Each row was made from one small tree. The marks that hang from a mark follow it in brackets, in the order of their numbers. Every link used is in the known rows. Write each row's tree.
Known rows
K368[K203]: [  3 -16  -6 -10 -10  -6   3  -9 -11   0  -4  -1 -14 -14  17   0  -2   0
   9  -5   9   8  -3   1  -2 -11 -11  -4  -4  -3  -1  -3  14  -1   3  -2
   1  13  16   8  11  -6  -3  -4]
K203[K368]: [  4   2  -6  -5  -5 -15   8  -1  -7   4  -7   1 -11  -6   3 -14   3   8
   5  -3   2   5  -6   8   6  -1  -3   5  -1   5  -1   0   9 -12   2   4
   0   0  14   2  -3  -2  -5  -7]
K203[K368[K358]]: [  9   2  -4  -5 -10 -21  13   7 -14  -1   1  -8  -1  -3   2  -7   3  14
   6   0  10   8   3   5   7 -13  -1   4   4   2   4   5  16 -17   0   0
  -5  -3  15   3   1  -3   0 -14]
K599[K368[K203 K433]]: [ 15 -17 -12 -10   5 -10   7  -3 -17   2 -13  10  -7 -18  22   4  -8  -9
  17  -3   8  11   3  18  -1 -17 -12 -20  -6  -2   1   2  16   7   8   6
  -8   8  25   3  18  -3   4 -20]
K203[K368[K433[K614]]]: [ 16  -3 -13  -6   8 -11  13  -5 -14   9 -18  15   9 -11   9 -14  -1  -3
   4  -9   7   9  -6   9  11  -3  -2  -4 -16   8   4  -6  16  -2   0   3
  -8 -12  13  -5  -2  -5  -3 -10]
K122[K614[K358]]: [  5  -4  -7   2   5 -17   0  -4 -14  -3   8  -4  -1 -12   3  -1  -7  -1
  -5 -20   3  13 -11 -11   4 -18 -24  -2   3  -5  -5  -1   8 -11   8  -3
  15   9   0   6 -10  20   4  -5]
K358[K614]: [ -2  -1  -2   7  -3 -12  -2 -12  -1   8  -8   7  -2  -8   8 -11   4   0
   6 -10   0  10   2  -8   4  -7  -1   0  -6  -3   8 -11  24  -8  10  -2
   1  -5  12   0  -1   5 -14   2]
K599[K368[K203 K358]]: [  8 -11 -11  -7 -10 -14   9   0 -19  -4   1  -4 -10 -17  16   7  -7   5
  17   6  14  13   2   8   1 -28 -12  -7   0  -8   9   5  19  -9   7  -2
 -13   9  19   5  17   2   6 -20]
K599[K368[K358 K433[K459]]]: [ 17 -12  -8  -4   7 -20  10   3 -10  12   0   2   4 -15  11  -1  -9  -2
  19   0   4  11  13  10   1 -33   6 -27   1  -4   7   5  20   0   9   8
 -17   1  20  -2   9   1  11 -20]
K203[K368[K358 K433[K614[K122]]]]: [ 22  -3 -16  -6   6 -25  15   1 -24   5   5  10  10 -10   3   1  -3   7
  11  -9  17   4  -2   7  11 -27  -3  -8  -4   8   5  -2  24  -4  -1   5
 -12 -15  11   3   9  -9  10  -9]
K614[K122 K358[K459]]: [ 14   1 -15   3  -6 -24   3  -8 -24   2  17   4  -4 -12   1  16 -11   5
   8 -14   4  -2  -7  -8  -1 -21   1 -12  16  -2 -10   0   7   6   3   3
   7   6   8  19   6  12   2  11]
K599[K368[K358[K459 K614]]]: [ 11   9  -6   8  -6 -23   6  -5 -19  11  -1   2  10 -12   3  -1  -5   3
  14   0   7  10   6  -2   6 -30  11  -7   9  -4  16   2  31 -15  13  -2
 -14 -10  11   2   8  15 -12 -10]
K203[K368[K358[K614] K599]]: [ 22  -3  -1  -8  -2 -17  16   1  -8   8 -16  -2  10   0   5 -10   5   5
   5 -10   3   8   5   1  12  -9 -13   5   5  -4  12  -7  31 -15   5  -2
  -7 -12  20   9  -1 -15  -9 -22]
K368[K203 K433[K614[K358]] K599]: [ 29 -29 -16 -17   9  -1  16 -13 -22  -3 -20   9  15 -13  24   9 -17 -16
   2 -25   5  16  -3  -2   7 -10 -35 -19  -8 -10   0 -13  17  20  -3  -3
  -1   4  19  13   7 -10   8 -14]
K203[K368[K433 K599]]: [ 30 -10  -3 -16  11 -14  14   2  -8   7 -23   9   1   0  13 -10   1  -8
   2 -13   2   8   1  15   8   7 -13 -10   0   7  -4  -3  14   3   1   7
   0  -3  24   9  -2 -24   2 -24]
K203[K368[K358[K614] K433 K599]]: [ 34  -6   1 -10   9 -18  15   4 -12   7 -23   4  22   2   8  -8   3  -5
   7 -15   5   9  12   5  11  -7 -11  -9   7   0   9  -5  35  -5   4   0
  -8 -15  24   9   5 -18  -5 -27]
K368[K599]: [ 13 -11   2  -7   3 -10   5  -8  -2   5  -9   2 -14  -4  15  -6   1  -8
  -2 -11   1   9  -3   0   4   5 -11  -6  -4   1   1  -9  13   1   6  -1
   5   7  14  13  -9 -15  -1 -10]
K599[K368[K203]]: [  3 -13 -14  -9  -6  -8   6  -9 -15   4  -6   2 -19 -18  17   0  -7   1
  14   3   6  10  -5  12   1 -19 -13  -7  -6  -7   5   0  12  -1  10   3
  -9  13  19   1  15   3  -1 -13]
K698[K599]: [ -7  -5   7   1  -7 -13  -2 -13   0  -2 -11   1 -27  -4   6  -6   5  -2
   4 -10   0  10  -7  -5   1  -3  -6  -4   1   5   1 -12   4  -3   6   1
   8   4  22   7  -5   4  -6 -10]
K614[K122 K358]: [  5  -7 -16   4  -4 -21   2  -7 -16  -4  18   4 -11  -9   5  11  -7   8
   5 -14   1   2  -7  -7   3 -17 -12 -10   5  -4 -11  -6   7   5   3   3
   9   6  11  12   4  13   9   6]
K614[K358]: [  4  -5 -11   4  -5 -14   4  -6 -12  -7   2  -1  -4  -8   8   4  -5   3
   1 -12  -3  11  -3 -11   4  -6 -12  -7   4  -7  -6  -4   6  -1   2  -1
   7   4  12   6  -3  15   3   0]
K698[K599[K368[K433[K459 K614]]]]: [  2 -14  -9  -1   9 -13   8 -19  -3  16 -20  16 -11 -17  11 -10  -8  -9
  18  -7  -3  10  -6   9   6 -28  -1 -20 -12   1  11 -17   5   7  10   9
 -14  -4  20 -10   0   7   2 -18]
K599[K368[K358[K459] K433]]: [ 25   2  -5  -1   7 -24   9   4 -25   6  -3   3  11 -11  10  10  -9  -7
  15  -2  12  12  10   9   0 -22  13 -24   8   3   7  11  21  -3   7   5
 -13  -7  16   7   8   3   3 -17]
K698[K599[K368]]: [ -9  -3  -2   4  -2 -17   0 -11  -4  -1 -14   5 -34  -8   7  -5   1  -1
  13  -2  -1  11  -8   4   4 -10  -6  -5  -3   1   6 -10   1  -5  12   4
  -2   3  23   0   0  11  -2 -18]

Which tree is each row?
[ 23  -7  -5  -5   2 -20  12   0  -6  18 -10   3  25  -9   3 -13   0   6
  18  -8   2   6  14   6   7 -29   7 -13   9  -1   7  -1  31 -10   2   4
 -12 -14  22  -4  11  -4  -8 -17] : K203[K368[K358[K614] K433[K459]]]
[  4   5   3   3  -9 -26   7  -5 -19   1  -3  -3 -18  -9   2   6  -4   1
  15   1   7  10  -1   2   1 -25   9  -9  13   2  10   2  10  -8   9   1
  -8  -1  21   9   2  10  -4 -19] : K698[K599[K368[K358[K459]]]]
[ 10  -1 -23   5  -1 -22   6 -15 -26   6  18   8   3 -17   3  12 -13   4
   5 -16   8   1 -14 -11   5 -27   0  -9   0  -1  -1  -8  10   4   1   1
   1  -2  -1  12   3  16   1  16] : K433[K614[K122 K358[K459]]]
[ 12   4  -9   2   3 -20   2  -6 -23   4  10  -5   7 -13   1   1 -10  -2
  -2 -20   6  10 -11  -8   1 -23 -10  -5  14  -4  -3   4   6 -12   8  -2
  17   8  -4  14 -10  20  -2   0] : K122[K614[K358[K459]]]
[  9   2  -7   7  -3 -22  -3 -15 -14  18  11  12   2 -12   0   3   0   2
  12 -10   6  -3  -2  -6   0 -24  12  -6   8   3   2  -8  25  -3  10   2
   1  -6   8  13  10   4 -15  10] : K358[K459 K614[K122]]
[  1 -12 -20   1  -4 -10   8 -18  -8  10   2   1   7 -18   9  -6 -14   4
   8 -12  -3   9  -7  -9   6 -25  -4  -8  -7 -10   1 -12   7   1   0   0
  -4   4   3  -6  -5  16   3   5] : K433[K459 K614[K358]]
[ 44 -19   3 -20  -2 -10  15   0 -26   5 -10  -2  18 -11  20  15 -10 -17
   9 -14  16  12  11   7  -5 -17  -8 -24  17  -2   2   5  27  12  -3  -1
  -4   7  24  29  16 -27   2 -21] : K368[K203 K358[K459] K433 K599]
[ 20  -7  -8  -1 -15 -18   3  -9 -25   9  15  -1   8 -15   5  16  -5   6
  20  -8  18   0   5  -4  -3 -45   1  -9  19  -5   5  -1  36  -5   5  -2
  -6  -1  15  22  26  -1  -9   2] : K368[K203 K358[K459 K614[K122]]]
[  3 -13 -16   0  -1 -15   3 -21  -6  21  16   9 -11 -20   6  -8  -6   7
  12  -7   4  -1 -10   0   2 -35   5  -9 -10   0   5 -15  13   1   6   4
  -7   4   1   1   3   0   4  11] : K433[K459 K614[K122]]
[ 12   5  -7   2  -6 -22   9   0 -22   7   5  -3  -2 -13   7   6  -6   2
  13   5  10   9   3   4   1 -24  12 -13  10  -2  10   8  16 -12   8   1
 -12   0  10   7   5   7  -2 -12] : K599[K368[K358[K459]]]
[  5 -18 -10  -8   4  -8   8 -16 -15   0 -24  17 -14 -17  18  -1  -8 -12
  17  -9   8  15  -7  12   4 -22 -16 -15 -15   0  11 -14  12   9   8   4
 -13   0  26  -3  13   3   2 -22] : K698[K599[K368[K203 K433[K614]]]]
[  5 -13  -3  -3   7 -18   3 -11   0  13 -18  12 -21 -13   9  -8  -5  -7
  21  -5  -4   8   1  14   1 -24   2 -25  -1   3   2  -8   3   8  10   9
 -11   3  30  -2   6   4   1 -21] : K698[K599[K368[K433[K459]]]]
[  2 -15  -1  -6 -15 -15   6  -6 -15  -9  -9  -4 -25 -12  10   8  -4   4
  19   3  10  14  -1   6   0 -30 -17  -6   5  -6   9  -4  10  -7   8   0
 -11   8  30   7  15   5   4 -26] : K698[K599[K368[K203 K358]]]
[  9  -8  -2  -5 -16 -18   8  -7 -24  -2  -5  -6 -16 -14   7  11  -8   1
  21   2  12  10  -1   7  -2 -34  -4 -10  17  -2  10   3  11  -5   6   0
 -12   7  27  13  16   5  -5 -22] : K698[K599[K368[K203 K358[K459]]]]
[ 24  -4   0 -14  -3 -19  18   5 -11   3  -9  -7  -2   1   7  -7   3   6
   2  -7   7   9   3   8   8  -7 -12   2   7   0   5   1  19 -11   1  -1
  -4  -1  18  13  -3 -21   2 -24] : K203[K368[K358 K599]]
[ 17  -5 -12  -7 -12 -18  12  -1 -28   3   6  -7  -1 -19  12  11 -11   2
  18   5  16   9   3   9  -3 -33   1 -11  12  -6   8  10  21  -8   6  -1
 -14   8  16  12  19   0  -1 -16] : K599[K368[K203 K358[K459]]]
[ 11 -14   2  -3   2 -22   6  -4  -6   8 -11   1 -11 -11   8  -2  -5  -3
  22  -3   1  11   8  10   2 -34   3 -26   8  -1   7  -3  11   3   7   9
 -13  -1  30   1   8   3   8 -28] : K698[K599[K368[K358 K433[K459]]]]
[ 29 -25  -1 -21   7  -2   9  -5 -11   3 -19   7  -1  -9  26   4  -5 -18
   6 -16   7  11   5   9  -2  -2 -22 -19  -2  -1  -3  -5  20  15   1   1
   3  11  26  18  12 -26   4 -21] : K368[K203 K433 K599]
[ 27 -10  -9 -11  -2 -17  13   2 -31   3  -3   1   9 -19  17  15 -13  -7
  19  -1  16  11   9  13  -3 -31   2 -24   9  -2   6  13  24   2   5   4
 -16   2  22  12  22  -6   3 -21] : K599[K368[K203 K358[K459] K433]]
[ 23  -3  -3  -9   2 -21  14  11 -16   0  -9   1  10  -4   6  -2   2   3
   8  -5  11   9   9   9   7 -10  -2 -10   6   6  -1   9  19  -7  -2   3
  -5  -9  21   3   5  -9   4 -21] : K203[K368[K358 K433]]
[  9 -25  -6 -12   0 -12   6 -12  -6  10 -18   7 -20 -19  16  -4 -10  -9
  27  -4   0   9   2  17  -4 -31 -12 -27   2  -3   1  -8   5  11   7  11
 -11  12  36   1  17  -3   1 -25] : K698[K599[K368[K203 K433[K459]]]]
[  7  -6  -3   2   7 -20  10  -7 -16  -1 -18   9  -7 -11  10   1  -5  -6
  13  -6  10  19   0   2  10 -23  -4 -15 -10   2  16  -9  16   0   8   3
 -15 -13  20  -3   1   7   8 -24] : K698[K599[K368[K358 K433[K614]]]]
[ 16  -5   2   3   3 -15   3   1  -8   2 -10   6  20  -5   9   2   2  -6
   9 -13   9  14  17  -9   5 -14   2 -14   3  -2   7  -4  36  -5   4  -2
  -3 -15  19   5   8   1  -5 -12] : K368[K358[K614] K433]
[ 33 -24   3 -14   3  -7  12  -4 -14   3 -19   2  20  -7  20   7  -4 -13
  10 -18  12  14  16  -2   2 -18 -21 -18   5  -9   8  -6  40   5   4  -2
  -5  -3  27  18  17 -23  -1 -23] : K368[K203 K358[K614] K433 K599]
[ -3 -14  -5  -5  -9 -11   4 -13  -9  -3 -15   4 -34 -14  13   0  -3  -2
  17  -1   5   9  -9   9  -1 -19 -16  -5  -2  -4   5  -9   3  -1  10   2
  -5  11  30   5  12   6  -3 -21] : K698[K599[K368[K203]]]
[ 22 -22   1 -18  -8  -8  13  -2 -13  -2  -6  -8  -3  -7  20   8  -3  -4
   5  -9  12  13   6   1   0 -15 -21  -8   5  -9   5  -3  24   1   1  -5
  -3  13  20  21   9 -22   5 -18] : K368[K203 K358 K599]
[ 13 -19 -11 -10   3  -1   8 -11 -16   3 -14  13   7 -17  22   0  -8 -11
   7 -12  13  14  -3   4   3 -13 -11 -14 -16   0   4  -8  21   6   1   0
  -5   1  14   3  12  -9   1  -7] : K368[K203 K433[K614]]
[  3 -14 -24   2  -2 -18   7 -18 -13  13  18   6  -1 -20   5   2 -14   9
  10 -13  -1   0 -10  -7   5 -38  -5 -11  -3  -7  -2 -14   9   6   3   3
  -4   4   1   1   2  14   9  12] : K433[K459 K614[K122 K358]]
[ 14 -17  -1  -8  -3 -17   9   0 -18  -8 -17   3 -12 -11  15  11  -5  -6
  21  -5  13  16   7  12   1 -27 -15 -20   7  -3   6   0  17   4   6   4
 -12   4  37   7  21   0   7 -33] : K698[K599[K368[K203 K358 K433]]]
[ 22  -9 -11  -8   2 -17  17  -2 -13  15  -7   3  19 -13   7 -13  -6   4
  13  -6   9   8   3   9   9 -30   5 -12  -4   2  10  -2  21  -7  -3   5
 -19 -11  12  -7   4  -7   4 -14] : K203[K368[K358 K433[K459 K614]]]
[ 29 -15   2 -11 -10 -10  12 -10 -20  10  -8  -4  15 -10  14   6  -5  -6
  11 -12  13  10   9  -5  -1 -24  -9  -7  16  -9  13  -5  37  -3   4  -6
  -5   0  19  23  14 -17 -15 -12] : K368[K203 K358[K459 K614] K599]
[ 34 -25   2 -21   2  -7  15   1 -18  -3 -14  -2   8  -7  23  11  -6 -14
   7 -15  14  14  13   5  -1 -13 -21 -20   6  -7   1   0  28  10  -1  -2
  -4   9  26  21  14 -27  10 -26] : K368[K203 K358 K433 K599]
[ 26 -26  -8 -19   9   1  14 -12 -14   7 -22  13   7 -13  26   0  -8 -20
   3 -19  11  14  -1   5   3  -8 -23 -15 -15  -3   5 -13  23  13   1  -1
  -5   4  17  11   8 -23   3 -15] : K368[K203 K433[K614] K599]
[ 29   2   0  -7  -5 -20  17  -2 -17  14 -12  -3  20  -2   2  -6   1   3
   7 -10   5   5   4   4   8 -13   1   0  16   0  12  -1  32 -14   3  -2
  -7 -12  17  14   0 -14 -17 -16] : K203[K368[K358[K459 K614] K599]]
[ 17 -11  -9 -11   4 -14  11  -1  -5  16 -10   6   5 -10   8 -16  -2   1
  14  -6  -1   3   3  15   4 -14   6 -14   3   7  -3   1  10   0   1   9
  -6   0  21  -2   4 -10  -2 -14] : K203[K368[K433[K459]]]
[ 30 -16   1 -18 -11 -10  13  -5 -23   4  -3 -10   4 -11  16  12  -7  -6
   7  -8  15  10   5   2  -4 -20  -9 -10  16  -5   5   5  24   0  -1  -4
  -4  11  18  28  11 -22  -3 -14] : K368[K203 K358[K459] K599]
[ -3  -2   3   3  -7 -23   6  -3  -9  -5  -7  -3 -26  -6   5   3   1   3
  14   1   5  14   0   0   4 -20  -6  -7   4  -1  11  -5   9  -8   9   1
  -8   0  24   3   3  10   4 -22] : K698[K599[K368[K358]]]
[  8 -12  -3  -3 -14 -10   6  -6 -12   0  -2  -4   7 -11  12   3  -1   3
  13  -7  14  12   8  -7   1 -27 -10  -2   3 -10  10  -3  34 -10   5  -6
  -5  -1  18   8  16  -1  -8  -9] : K368[K203 K358[K614]]
[  8   0 -18   4  -4 -13   9 -15 -22   3   1   6  12 -15   8   4 -13   0
   1 -14   4  10 -10 -11   6 -13   0  -5  -1  -4   3  -5   8   0   0  -3
  -1  -3   0   5  -6  18  -5   8] : K433[K614[K358[K459]]]
[ 33   1  -1 -13  -4 -22  18   2 -21  10  -6  -8   7  -3   4  -3  -1   2
   4  -7   9   5   1   6   5  -8  -1  -3  17   3   6   5  20 -11  -1   1
  -4  -1  16  17  -3 -19  -5 -18] : K203[K368[K358[K459] K599]]
[ 41  -9   7 -10   8 -17  12   2 -21   6  -9   0  18  -4  13   8  -5 -16
   4 -15  10  11  12   2   0  -8   3 -23  13   3   2   5  23   7   1   2
  -1  -1  16  25   2 -22   2 -18] : K368[K358[K459] K433 K599]
[  8  -5 -16   2  15 -12   9  -9 -15   8 -15  19   1 -18  16  -7  -7 -10
   9  -6   5  15  -5   8   8 -13  -1 -15 -21   1  10  -8  16   3  10   4
 -12  -7  10  -9   1   6   4 -13] : K599[K368[K433[K614]]]
[ 29 -10  -1  -6  -5 -12   9  -4 -24   6  -8   1  30 -13  13  10  -6  -9
  17 -13  16  12  15  -1  -3 -28   1 -19  14  -3   6   4  38   0   2  -4
  -7  -6  21  15  23  -7 -11 -11] : K368[K203 K358[K459 K614] K433]
